What can hang from each mark:
j_837: j_325 j_580 j_861
j_463: j_580 j_919
j_919: j_463 j_837
j_325: j_463
j_580: j_463
j_976: j_575 j_861
j_861: j_94 j_463 j_787 j_812 j_866
j_787: j_861
j_337: j_812
j_695: j_861
j_575: j_758 j_787 j_958 j_976

Each row was made from one small tree. The marks that hang from a mark follow it in brackets, in the order of their numbers. Every link used is in the known rows. Write each row's tree.
In the rows, 128 means zero.
Known rows:
j_919[j_837]: [122 104  94 148 134 126 108 131 128 129 154 128 135 119 130 128 139 128
 136 134 143 125  95 118 119 114 125 124  96 149 148 119 106]
j_463[j_580 j_919]: [131 135  79 151 131  95 118 122 127 142 179 136 132 127 138 133 134 139
 129 125 141 130 121 130 121  93 130 130  89 144 146 111 108]
j_919[j_463 j_837[j_325 j_580 j_861[j_812]]]: [145 139 133 125 145 117 103 107 176 152 147 153 107 106 140 147 134 118
 134 120 187 158  21 122 122 118 134 109  90 152 159  94 143]
j_337[j_812]: [127 130 101 148 128 136  96 141 162 126 161 140 142 115 139 140 136 128
 140 124  99 131  90 119 119 128 118 109  94 132 162 152 113]
j_463[j_580]: [135 109  91 149 125 107 116 123 130 134 170 136 135 120 139 125 140 145
 136 122 124 126 135 117 123 103 124 125  90 145 146 126 113]
j_976[j_861]: [130 112 113 148 126 149 119 129 143 125 164 130 127 101 141 125 128 123
 136 131 113 116 100 118 125 152 121 113  90 146 145 119 119]
j_837[j_325 j_861[j_463 j_812]]: [149 171  87 136 118 159  98 114 181 134 156 169 118  87 137 154 133 136
 140  88 166 131  51 114 125 130 144 113  93 144 152 139 120]
j_976[j_861[j_463 j_866]]: [120 147  70 156 104 180 108 119 135 130 162 136 116 107 123 144 142 133
 135 118 134 108  80 114 122 154 134 115  96 146 149 146  66]
j_976[j_575[j_758] j_861[j_787 j_812 j_866]]: [136 196  71 151 114 162 112 136 154 109 157 130 124  99 126 132 129 106
 142 141 143 137  88 111 127 154 132 108  96 145 155 154  81]
j_575[j_758 j_976[j_861[j_812]]]: [139 151  94 153 137 154 111 130 176 109 152 135 124 104 123 138 137 130
 135 125 142 133 159 120 145 172 125 108  86 143 150 132 120]
j_787[j_861]: [130 107 144 149 122 145 108 132 130 110 163 133 131 109 135 126 115 128
 134 126 127 114 101 117 127 117 123 117  92 142 143 163 108]
j_463[j_580 j_919[j_837[j_325]]]: [132 121  63 146 146  84 117 112 146 159 172 130 129 134 144 144 134 131
 126 139 158 139  91 125 109  78 136 126  93 148 147  84 129]
j_325[j_463[j_580]]: [131 115  92 143 132  97 120 124 122 146 169 131 134 108 140 133 125 144
 135 129 104 108 111 119 134  67 126 114  90 145 147 141 124]
j_837[j_325 j_580]: [156 132 114 117 132 103 102  99 158 141 163 154 130 135 152 129 128 135
 136 126 126 125  74 115 119 101 115 104  89 152 143 112 146]
j_580[j_463[j_919[j_837]]]: [120 136  84 144 142 106 119 143 138 145 158 131 125 110 129 134 136 124
 128 138 111 130  67 126 122 103 129 106  97 148 152  98 103]
j_575[j_787 j_976]: [147 152  96 139 142 165 103 126 154 106 154 140 141 152 119 141 150 123
 131 112 129 120 176 120 138 110 122 121  87 133 142 116 106]
j_695[j_861]: [135 129 133 143 123 126 120 129 128 109 157 138 140 126 146 125 125 151
 139 122 130 110 125 119 133  88 127 117  96 143 144 155 116]
j_695[j_861[j_94 j_787 j_812 j_866]]: [122 235 101 155  97 161 102 143 128  99 152 148 122 118 139 135 135 119
 142 104 169 139  80 111 131  75 139 126 105 136 162 233  66]
j_837[j_325[j_463[j_919]] j_580 j_861]: [159 171 100 111 141  94 113  98 152 159 175 159 116 116 151 149 100 129
 130 124 142 115  47 126 136  63 131  92  79 154 146  95 147]
j_976[j_575[j_758] j_861[j_94 j_463]]: [141 155  81 144 121 143 115 130 143 114 150 143 127  53 123 117 135 128
 139 128 132 103  69 123 124 140 143 115  94 152 141 142 110]
j_837[j_325 j_580 j_861[j_463 j_787 j_812]]: [152 213  80 129 120 146  92  95 185 128 150 183 105 124 143 144 129 114
 142  93 176 133  19 108 128 118 139 105  91 142 146 154 126]
j_575[j_787[j_861[j_866]]]: [135 154 116 150 113 173 103 127 129 109 166 125 127 130 118 144 128 126
 127 119 131 122 137 113 132 115 123 117  90 135 146 153  71]
j_463[j_919[j_837[j_325 j_580 j_861[j_812]]]]: [150 168  84 131 140 110 106 104 165 155 165 153 109 108 141 151 120 111
 131 114 190 155  33 121 122 121 134 111  85 150 157  89 139]
j_976[j_575[j_787 j_958] j_861]: [152 123 101 140 152 182 131 127 155 113 159 118 139 109 120 131 134 120
 128 142  90 112 137 121 136 151 125 113  85 138 140  89 125]
j_837[j_580[j_463] j_861[j_94 j_812 j_866]]: [149 207  87 129 101 149 101 133 148 140 165 161 100  55 123 134 139 124
 137  84 128 153  29 105 136 129 128  94  90 151 171 166  86]
j_580[j_463]: [136 129 110 134 128 123 116 141 148 132 158 143 131 103 136 123 138 141
 137 124  77 120  87 115 128 113 120  99  96 147 149 127 111]
j_837[j_580 j_861[j_812]]: [153 156 110 134 120 133 104 116 152 128 163 158 116  94 135 130 126 128
 140  97 154 143  75 114 136 145 123 112  83 147 156 130 123]
j_976[j_861[j_463[j_580] j_787]]: [116 150  65 163 120 149 119 114 147 121 159 146 113 125 137 125 141 124
 136 124 131 109  77 114 121 131 141 122  95 138 137 150 104]
j_580[j_463[j_919[j_837[j_861]]]]: [132 141  80 143 138 118 122 138 146 143 162 141 115  91 126 136 129 124
 129 127 131 133  58 123 128 113 139 102  89 151 153  86 103]
j_837[j_325 j_861]: [157 131 110 126 127 136 107 116 166 128 166 157 128 109 146 138 123 135
 138 115 145 126  91 114 126 104 132 107  86 153 146 111 130]
j_787[j_861[j_94 j_866]]: [128 153 122 151 100 166  98 137 112 110 169 134 121  90 125 131 125 121
 134 114 147 124  91 114 123 102 130 124  96 146 154 201  67]
j_861[j_94 j_463 j_866]: [124 184  67 147  96 163  91 130 123 125 159 152 124  98 120 138 153 134
 138 100 157 116  70 117 122  99 138 131 100 149 152 181  53]
j_787[j_861[j_812 j_866]]: [124 152 123 158 104 176  99 136 131 118 167 128 122  99 125 147 122 122
 134 111 149 136  90 112 126 135 123 121  97 139 160 194  74]
j_695[j_861[j_94 j_463 j_787 j_812 j_866]]: [117 252  81 159  91 175  97 135 130  97 145 157 115 115 133 143 143 129
 143  90 179 126  50 112 131  79 148 129 109 133 158 246  54]
j_575[j_758 j_787 j_958]: [151 154  88 136 149 119 108 119 169  97 151 137 143 149 110 131 144 175
 128 139 116 122 217 124 165 112 125 114  83 147 136  93 110]
j_325[j_463[j_580 j_919[j_837[j_861]]]]: [129 128  65 150 142  92 127 121 116 154 174 130 117  98 132 144 116 129
 127 131 156 121  77 126 132  65 145 118  83 148 152  97 114]

Write each row's tree:
[127 106 133 133 150 112 107 122 161 147 144 134 130 131 144 143 143 130
 132 146 156 135  63 128 112  85 132 120  99 152 147  92 127]	j_919[j_463 j_837[j_325]]
[122 200  77 148 112 152  93 132 136 105 146 165 124 119 132 125 146 118
 142 109 151 111  59 118 122  85 143 132 102 142 141 189  84]	j_861[j_94 j_463 j_787]
[121 197  57 150 103 166  92 122 133 112 154 152 124 154 125 140 148 129
 139 115 157 112  77 112 121 100 137 123 102 142 143 179  49]	j_861[j_463 j_787 j_866]
[154 162 111 127 123 126 110 125 165 138 160 160 108  75 134 128 129 131
 138  97 109 143  47 110 139 147 121  88  86 147 160 128 130]	j_837[j_580[j_463] j_861[j_812]]
[143 163  79 150 144 204 122 125 169 118 149 129 128  89 114 148 144 120
 130 115 110 117  97 121 138 176 134 118  92 129 146 119 118]	j_976[j_575[j_787 j_958] j_861[j_463 j_812]]
[125 163  43 150 133 101 106 111 140 158 163 149 118 103 135 145 146 126
 128 116 176 128  44 127 106  66 153 135  99 147 146 120 112]	j_861[j_94 j_463[j_580 j_919[j_837[j_325]]]]
[103 176  76 171 112 169  97 129 123 133 160 127 110 103 113 162 129 114
 126 111 188 133  43 123 119 129 144 133 101 136 159 176  53]	j_787[j_861[j_463[j_919[j_837]] j_812 j_866]]
[135 127 115 133 126 129 103 108 130 139 156 139 108 124 120 140 143 130
 132 126 189 145  57 121 128 111 133 115  87 158 156 101  76]	j_919[j_463 j_837[j_580 j_861[j_866]]]
[124 136  90 153 118 127 108 128 121 139 162 133 108  89 116 138 154 126
 131 118 200 151  75 121 118  84 150 137  92 156 161 127  65]	j_919[j_463[j_580] j_837[j_861[j_94 j_866]]]
[152 142  83 125 142  97 108  97 155 152 168 152 113 125 141 141 119 119
 129 128 181 138  47 122 120  99 134 104  82 156 146  71 135]	j_463[j_919[j_837[j_325 j_580 j_861]]]
[130 189  67 160 132 221 106 130 170  99 157 127 116 156 117 153 147 111
 131 126 146 140 142 111 146 157 126 118  91 138 155 173  74]	j_575[j_958 j_976[j_861[j_787 j_812 j_866]]]
[123 200  70 163  94 147 109 126 119 123 162 145 117  89 129 143 150 150
 138  82 170 130  75 114 128  87 149 132 104 135 161 217  68]	j_695[j_861[j_94 j_463[j_580] j_812 j_866]]
[156 116  97 121 138 113 105  97 156 142 160 151 116 117 141 132 125 126
 136 122 166 132  49 110 121 110 128 101  84 157 147  86 142]	j_919[j_837[j_325 j_580 j_861]]
[123 184  67 154 101 171  93 128 139 132 157 146 124 107 120 154 150 136
 138  93 155 130  76 115 125 135 132 125 102 140 158 176  60]	j_861[j_463 j_812 j_866]
[133 175 112 146 101 145 111 136 111 109 161 139 130 108 135 131 134 146
 139 111 151 122 107 116 129  71 133 120  99 146 155 192  70]	j_695[j_861[j_94 j_866]]
[146 122  96 117 145  95 108 112 162 159 151 143 119 119 145 127 137 131
 133 135  96 129  33 109 116 101 117  85  95 154 150  94 146]	j_919[j_837[j_325 j_580[j_463]]]
[121 116  65 158 139  88 119 124 120 146 171 124 129 125 131 136 138 130
 127 136 155 135 109 129 116  95 134 134  91 147 147  95 106]	j_463[j_580 j_919[j_837]]
[115 123  66 153 147  78 125 126 111 160 170 120 127 115 134 142 124 129
 126 142 136 117  89 130 125  57 136 122  92 146 149 106 115]	j_325[j_463[j_580 j_919[j_837]]]
[129 134  84 139 140  94 108 112 123 144 163 135 124 136 132 131 132 121
 129 136 159 132  70 128 121 105 121 119  89 151 146  94 113]	j_463[j_919[j_837[j_580]]]
[121 160  63 156 120 127 104 114 140 121 157 154 126 146 133 127 147 137
 138 116 144 112  92 115 121  92 140 129  97 137 137 161  94]	j_861[j_463[j_580] j_787]
[142 160 101 126 134  89 115 122 142 148 167 150 121 118 137 127 130 134
 130 127  94 127  55 126 130 107 117  94  90 149 149 104 121]	j_837[j_580[j_463[j_919]]]
[137 166  65 133 127 112 110 109 112 155 173 134 107 117 123 152 113 123
 127 128 169 124  49 122 136  73 134 103  83 156 157 108  84]	j_325[j_463[j_919[j_837[j_580 j_861[j_866]]]]]
[154 166 100 114 140  85 113 112 166 159 168 157 120 128 152 136 125 132
 128 129  94 131  39 123 121  91 119  87  90 151 147  93 145]	j_837[j_325 j_580[j_463[j_919]]]
[133 144  79 148 130 161 127 127 134 137 166 134 127  85 131 137 125 105
 132 129 130 102  37 130 109 142 140 122  94 141 141 112 106]	j_976[j_575 j_861[j_463[j_919]]]
[126 204  77 147 102 157  91 138 125 107 159 148 125 129 130 129 144 113
 140 119 155 132  86 112 121  79 132 128 100 146 152 190  57]	j_861[j_94 j_787 j_866]
[143 121  93 131 140  92 117 113 146 159 170 138 134 115 154 141 121 141
 133 131 103 110  90 117 124  52 127 105  92 147 146 129 148]	j_837[j_325[j_463[j_580]]]
[168 136 112 115 128 116 103  97 164 139 167 162 120 118 147 132 122 133
 137 112 150 129  72 112 126 110 124  99  81 156 145 102 145]	j_837[j_325 j_580 j_861]
[154 142 112 145 157 162 105 118 172  74 151 130 136 159 100 139 134 158
 121 136 128 113 240 122 169 117 127 110  80 138 132 129 107]	j_575[j_758 j_787[j_861] j_958 j_976]
[146 118  96 127 134 110 114 120 145 140 155 148 110  91 129 119 133 130
 136 119 118 130  45 108 131 127 125  87  86 156 152  98 123]	j_919[j_837[j_580[j_463] j_861]]
[142 166 118 152 145 145 104 127 173  87 151 130 131 121 108 140 126 158
 125 128 128 133 192 121 168 137 126 114  85 135 145 143 114]	j_575[j_758 j_787[j_861[j_812]] j_958]
[123 154  83 163  94 157 100 120 111 122 170 138 113  88 119 135 137 135
 131 100 157 115  80 112 119  96 144 133  97 141 149 207  61]	j_787[j_861[j_94 j_463[j_580] j_866]]
[158 150  94 114 135 111 107 116 165 149 155 161 104  71 140 123 133 121
 135 114 128 137   9 107 121  99 132  87  89 159 155 109 143]	j_919[j_837[j_325 j_580[j_463] j_861[j_94]]]
[141 186 101 154 129 162  99 126 163  88 158 126 126 129  99 151 132 159
 124 126 140 139 197 117 166 136 127 114  87 138 151 155  75]	j_575[j_758 j_787[j_861[j_812 j_866]] j_958]
[127 164  63 165 125 183 111 126 154 130 157 145 110  71 124 141 156 112
 133  92 150 129  91 118 127 151 143 130  94 133 154 176 110]	j_575[j_976[j_861[j_94 j_463[j_580] j_812]]]
[121 212  63 160  95 143 107 120 114 105 157 153 116 134 133 131 147 145
 140 103 169 114  78 111 125  51 152 132 104 138 147 223  58]	j_695[j_861[j_94 j_463[j_580] j_787 j_866]]
[114 226  67 158 121 147  98 131 151 121 153 163 121 136 133 147 138 112
 135 107 165 129  52 128 126 109 142 132 101 132 148 168  84]	j_861[j_463[j_919] j_787 j_812]
[144 139  76 130 118 130 108 118 136 143 161 142 104 102 119 131 139 133
 134 117 127 136  49 104 129 122 125  88  87 158 159 110  84]	j_919[j_837[j_580[j_463] j_861[j_866]]]
[103 208  52 164 130 143  98 133 145 125 145 149 118 134 126 148 143 105
 134 119 185 133  42 127 119 111 145 136 104 134 150 154  81]	j_861[j_463[j_919[j_837]] j_787 j_812]
[119 225  78 155 110 161  90 140 148 108 143 168 120  99 132 132 148 113
 142  95 164 129  41 117 126 106 142 133 104 135 151 210  86]	j_861[j_94 j_463 j_787 j_812]
[139 162  53 148 140 103 114 108 157 139 170 150 114 145 144 143 126 111
 130 132 188 141  72 120 115  73 150 121  88 146 144  94 117]	j_463[j_580 j_919[j_837[j_325 j_861[j_787]]]]
